Each row comes from the steps of one path. Every step used is in the known rows, and no mark comes twice. Write the path behind each row, first mark first.
Known rows:
R > T > M > K > N: [ 1.34 -0.29  0.44 -0.06 -1.80  0.91  0.53  0.32 -0.81  0.14  0.59  0.23
 -0.17  1.22  0.34 -0.85  0.61 -0.54  0.61  0.65 -0.65  0.22 -0.21 -2.58
 -0.22]
M > K > N > U > R > T > A: [ 1.29 -0.77 -1.14  0.37 -0.19  0.92  0.12  1.33 -0.87  0.11 -0.04 -1.22
  1.33  1.78  0.65 -2.19  5.63 -0.78 -0.06 -1.50  1.26 -0.21 -0.48  0.34
 -0.03]
Z > T: [-1.89  0.18  0.65 -0.08  0.79  0.07 -0.28 -1.54  0.46 -0.31 -0.95  1.09
 -1.31 -0.61 -0.37  1.22 -2.53  0.76 -0.33  1.37 -1.33 -0.41 -0.39  0.63
  0.31]
A > T: [-0.43  0.58 -0.06  0.07  1.07 -0.33 -0.50 -1.32 -0.37 -0.27  0.12  1.66
 -0.38 -0.78 -0.11  1.38 -1.45  0.11  0.13 -0.57 -1.42 -0.86 -1.80  1.31
 -0.44]
U > N > K: [-0.16 -0.25 -0.15 -0.31 -0.24 -0.54 -1.19  0.58  1.27 -0.32  0.20 -0.89
 -0.44 -1.43 -0.75 -0.12 -0.47 -0.24  0.25  0.28  1.33  0.28  0.18 -1.74
 -0.09]
T > Z: [-0.64 -0.28 -0.18 -0.04  2.12  0.57 -1.39 -0.10 -0.37  0.13  1.07  1.66
  0.18  0.00 -0.13  1.61 -1.21  0.05  0.51  0.00 -0.23 -0.16  0.28 -0.34
 -0.09]
U > R > T > A: [-2.28  0.33 -0.55  0.40  0.62  0.45  0.35  0.09  0.08  0.14 -0.93  0.03
  1.10 -0.55  0.35 -2.65  3.90 -0.39  0.37 -0.95 -1.17 -0.94 -0.46  0.21
 -0.36]
T > R > U > N > K: [ 0.96 -0.28 -0.49 -0.33 -1.27 -0.62 -0.09  0.63  1.56  0.09  0.63 -1.31
  0.21 -0.94 -0.40 -0.11 -0.48 -0.87  0.01 -0.14  2.37  0.60  0.46 -3.00
 -0.32]
U > R: [-1.92  0.76 -0.75  0.19  1.53  0.22 -0.42 -0.76  0.50 -0.34  0.23  0.50
  0.45 -1.73 -0.08 -0.49  0.59  0.24 -0.38 -0.69 -2.42  0.03 -0.26 -0.31
  0.01]
U > N > K > M: [ 0.51  0.50  0.60 -0.47 -1.09  0.10 -0.89  0.98  0.04 -0.27  0.07 -0.29
 -0.45 -1.17 -0.92  0.26 -1.47 -0.05  0.19  0.44  2.79 -0.10  0.99 -2.96
  0.83]
K > N > U > R: [ 0.14 -0.21 -1.32  0.05  0.37  0.00 -0.18  0.15 -0.25 -0.47  0.58 -1.34
  1.40  0.10 -0.37  0.04  0.68  0.14 -0.84 -2.33  0.19  0.20  0.10  0.58
  0.23]
M > K > N > U: [ 3.05 -1.26 -0.74 -0.07  0.61  0.58 -0.87 -0.02 -0.70 -0.17  1.18 -0.81
  0.28  0.89 -0.05  1.37 -0.27 -0.31 -0.01 -1.00  0.66  0.41 -0.71 -1.38
  0.15]
N > U > R > T > M > K: [ 0.68  0.05  0.53  0.20  0.10 -0.30  0.27  0.01  0.11  0.08 -0.24 -1.00
  0.19  0.24  0.66 -3.53  1.42  1.04  1.47 -1.49 -2.01  0.23 -0.28  0.06
 -0.13]
Z > T > R: [-1.59 -0.23  0.32 -0.14  0.30  0.17  0.66 -1.51  0.01 -0.11 -0.71  0.79
 -0.76 -0.31 -0.26  1.33 -3.54  0.25 -0.33  1.57 -0.46  0.16 -0.65 -1.42
  0.23]
M > K > N > U > R > T > Z: [ 0.46 -0.50 -0.69  0.14  1.11  0.54 -0.76  1.85 -0.84  0.09  0.59  0.61
  1.39  2.96  0.55 -1.85  4.40 -0.18 -0.04 -1.64  0.99  0.26  0.81  2.78
 -0.14]
A > T > Z: [-0.59  0.46 -0.03  0.05  1.67  0.16 -1.21 -0.19 -0.94  0.01  0.90  2.95
 -0.19  0.77  0.08  1.87 -0.37  0.06  0.26 -0.27  0.14 -0.73 -0.85  2.41
 -0.44]
Z > W: [-0.57 -0.70 -0.19 -0.30  0.56  0.03  0.50 -1.52  0.35  0.08 -0.62  0.56
 -1.19 -1.18 -0.41  1.88 -3.47  0.25  0.30  1.15 -2.91 -0.90 -0.28  0.27
  0.24]
M > K: [ 1.10 -0.25 -0.19  0.07  1.91  0.82 -1.03 -0.91  0.03 -0.01  0.82  1.04
 -0.70 -0.93  0.22  0.84 -0.43 -0.22  0.50  0.68 -2.09  0.15 -1.08 -2.27
  0.02]
R > U > N > K: [ 0.43  0.09 -0.12 -0.26 -0.68 -0.79 -1.09  0.61  2.02 -0.06  0.28 -1.05
 -0.29 -1.38 -0.49 -0.13  0.62 -0.31  0.04 -0.26  1.56 -0.02  0.62 -0.86
 -0.20]
R > U > N: [-0.28  1.32  0.21  0.10 -0.27 -0.80 -0.44 -0.29  1.66 -0.12  0.36 -0.63
 -0.29 -1.41 -0.17  0.72  0.39 -0.41 -0.76 -0.36 -0.77 -0.13 -0.20 -0.19
 -0.35]
W > Z: [-0.57 -0.45  0.04  0.22  2.54 -0.08 -0.54 -0.81 -0.45  0.25  0.21  0.79
  0.79 -2.08 -0.24  1.36 -1.52 -0.33  0.63  0.60 -1.56 -0.03 -0.25 -0.28
 -0.62]
A > T > M > K > N > U > R: [ 2.39  0.70 -0.49  0.22 -1.60  0.30  0.30  0.47 -1.32 -0.32  1.33 -0.29
 -0.20  1.45  0.70 -0.06  1.97  0.22 -0.50 -1.09  0.19  0.58 -0.99  0.43
  0.22]
N > U: [ 1.00 -0.99 -0.15 -0.07  1.72 -0.60 -0.88 -1.20  0.19 -0.19  0.08 -0.99
  0.45 -1.04 -0.48  0.66 -2.90  0.79  0.96 -1.86 -0.70 -0.34 -0.74 -0.29
 -0.08]

Write each row's path:
[-0.76 -0.09 -0.04 -0.22  0.58  0.04 -0.04 -0.50 -0.84  0.20 -0.06  3.03
 -1.34  0.99  0.05  2.87 -1.99  0.22  0.15  1.04 -1.19 -1.29 -0.29  4.15
  0.01] -> A > T > Z > W
[ 2.27 -0.08 -0.70  0.13 -1.13  0.78  0.17  0.63 -0.72 -0.17  1.48 -1.57
  0.23  0.78  0.46 -0.38  1.39  0.18 -0.20 -0.67  0.00  1.10  0.10 -2.28
  0.58] -> T > M > K > N > U > R
[ 0.61 -0.07  1.00  0.04 -0.24  0.35  0.21 -0.59 -0.08  0.28  0.00  0.48
 -0.66 -0.07  0.51 -1.76 -0.42  0.18  1.63  0.55 -2.38 -0.04 -0.63 -2.20
 -0.33] -> R > T > M > K
[ 1.61 -0.35 -1.27  0.15  0.79  0.63 -0.60  0.50 -0.43 -0.37  1.10 -0.78
  0.69  0.66  0.21 -0.21  2.35 -0.19 -0.84 -1.35 -0.23  0.70 -0.27 -0.34
  0.37] -> M > K > N > U > R
[ 0.05  0.54  1.30 -0.29 -1.62 -0.45  0.76  1.20 -0.18  0.46 -0.89  0.33
 -0.26 -0.36 -0.44  0.94 -1.58 -0.48 -0.51  2.65  4.31  0.41  1.98 -0.78
  0.53] -> W > Z > T > R > U > N > K > M
[-1.14 -1.03 -0.64 -0.26 -0.27 -0.15  0.70  1.27 -0.56  0.14 -0.78  0.13
  0.95  2.65 -0.06 -0.72  1.14  0.23 -0.27 -1.26  0.17 -0.91  1.68  5.46
  0.07] -> K > N > U > R > T > Z > W
[-0.09  0.15  1.45  0.25  0.38  0.55  0.34 -0.64 -0.73  0.41 -0.11  1.23
 -1.73 -0.63  0.50  1.15 -1.31  0.38  0.59  3.81 -1.25  0.77  0.01 -0.76
  0.17] -> W > Z > T > M > K
[ 0.79 -0.46 -0.71  0.14  0.58  0.11 -0.10  0.70 -0.27 -0.19 -0.14 -0.62
  1.21  1.40  0.32 -2.50  3.35 -0.12 -0.17 -2.00 -0.45  0.08 -0.20  1.69
 -0.19] -> M > K > N > U > R > T
[ 0.11  0.94 -0.12  0.04 -0.73 -0.71  0.54 -0.30  1.16  0.05  0.68 -0.94
  0.26 -0.95 -0.08  0.73 -0.72 -0.94 -0.75 -0.32  0.03  0.44 -0.40 -2.34
 -0.41] -> T > R > U > N
[ 1.76  1.14  0.40 -0.43 -2.43 -0.44  0.36  0.99 -0.25  0.06  0.33  0.44
 -0.14  0.21 -0.37  0.69 -1.11 -0.67 -0.19 -0.32  3.99 -0.30  0.11 -1.46
  0.32] -> A > T > R > U > N > K > M
[-2.81  0.65 -0.16  0.19  1.42 -0.35  0.10 -0.55  0.65 -0.16 -1.01  0.68
  0.92 -1.02  0.02 -2.78  1.56  0.30  0.22 -1.30 -2.79 -0.64 -0.15  1.81
 -0.56] -> U > R > T
[ 0.22  0.77  1.06 -0.55 -2.65 -0.24  0.57  0.89  0.53  0.02 -0.73 -0.13
 -1.12  0.27 -0.58  0.55 -2.15  0.03 -0.66  1.79  4.09  0.10  1.51 -1.97
  1.05] -> Z > T > R > U > N > K > M
[-1.89 -0.97  0.45 -0.33  0.83  0.00  0.29 -0.17 -0.09  0.51 -1.09  2.01
 -0.43  1.10 -0.09  0.22 -1.62  0.27  1.03  0.69 -1.79 -1.39  0.87  3.58
 -0.26] -> R > T > Z > W
[-0.44 -0.03 -0.77  0.15  1.86 -0.50 -0.58 -0.64  0.41 -0.35 -0.01 -1.06
  0.89 -1.16 -0.18 -0.84 -0.32  0.92  0.17 -2.28 -1.53 -0.03 -0.28  0.99
  0.08] -> N > U > R
[-1.38  1.21  0.73 -0.04 -1.56 -0.84  1.01 -0.58  1.39 -0.06 -0.54 -0.29
 -1.11 -0.21 -0.10  0.98 -1.31 -0.29 -1.43  1.42  0.43  0.33 -0.08 -0.16
  0.01] -> Z > T > R > U > N
[ 0.63  0.04  0.34  0.33 -0.83  0.44  0.75  0.84 -1.17  0.06  0.12 -0.57
 -0.33  0.95  0.57  0.16  1.47  0.41 -0.73  1.75  0.45  1.36  0.81  1.15
  0.52] -> W > Z > T > M > K > N > U > R
[ 2.15 -0.59  0.67 -0.13 -1.92  0.64  0.29 -0.12 -0.78 -0.18  0.35 -0.89
 -1.50  1.89  0.17  1.39 -1.72  0.74 -0.19  1.37  1.15  0.71 -0.07 -1.17
  0.80] -> Z > T > M > K > N > U
[-0.96 -0.20  0.51  0.13  0.86 -0.38  0.90 -1.08  0.04  0.55 -0.65  1.03
  0.15 -0.80  0.11  1.65 -1.97 -0.25 -0.37  1.92 -0.18  0.19  0.27  0.63
 -0.51] -> W > Z > T > R > U
[-0.80 -0.50 -0.54  0.35  0.87 -0.26  0.20  0.19  0.03  0.11 -1.13 -1.47
  1.56 -0.12  0.23 -2.88  2.95  0.27  0.97 -2.61 -0.23 -0.96 -0.50  1.56
 -0.30] -> N > U > R > T > A
[-0.86 -0.23  0.60 -0.14 -0.88 -1.03  0.50  0.75  1.08  0.36 -0.80 -0.27
 -0.28 -0.76 -0.28  0.44 -0.25 -0.65 -0.46  2.41  3.00  0.78  1.15  0.37
 -0.34] -> W > Z > T > R > U > N > K
[-1.59  0.95  0.90  0.22 -0.34 -1.01  1.09 -0.13  0.69  0.33 -0.73  0.10
 -0.30 -0.76  0.05  1.37 -0.66 -0.75 -1.29  2.25  0.63  0.62  0.39  1.08
 -0.53] -> W > Z > T > R > U > N
[-0.80 -0.56  0.01  0.18  0.55  0.32  0.07 -0.38 -0.19  0.30 -0.77  0.11
  0.69 -0.48  0.07 -0.97  1.24 -0.54  1.13 -0.63 -0.44 -1.31 -0.93 -0.96
 -0.51] -> R > T > A
[ 0.80  0.33  0.16  0.08 -1.93  0.70  0.59  0.32 -0.48 -0.35  0.23 -0.98
 -1.18  1.59  0.46 -0.14  0.89  0.88 -0.93  0.94  0.47  1.07  0.38 -0.03
  1.00] -> Z > T > M > K > N > U > R
[-0.26 -0.12 -0.07  0.03 -1.77 -0.37  1.05  0.54 -0.38 -0.18 -0.29 -1.84
  1.45  0.93 -0.02 -2.44  0.81  0.61  0.31 -2.47 -0.35  0.03  0.55  0.60
 -0.17] -> K > N > U > R > T > M
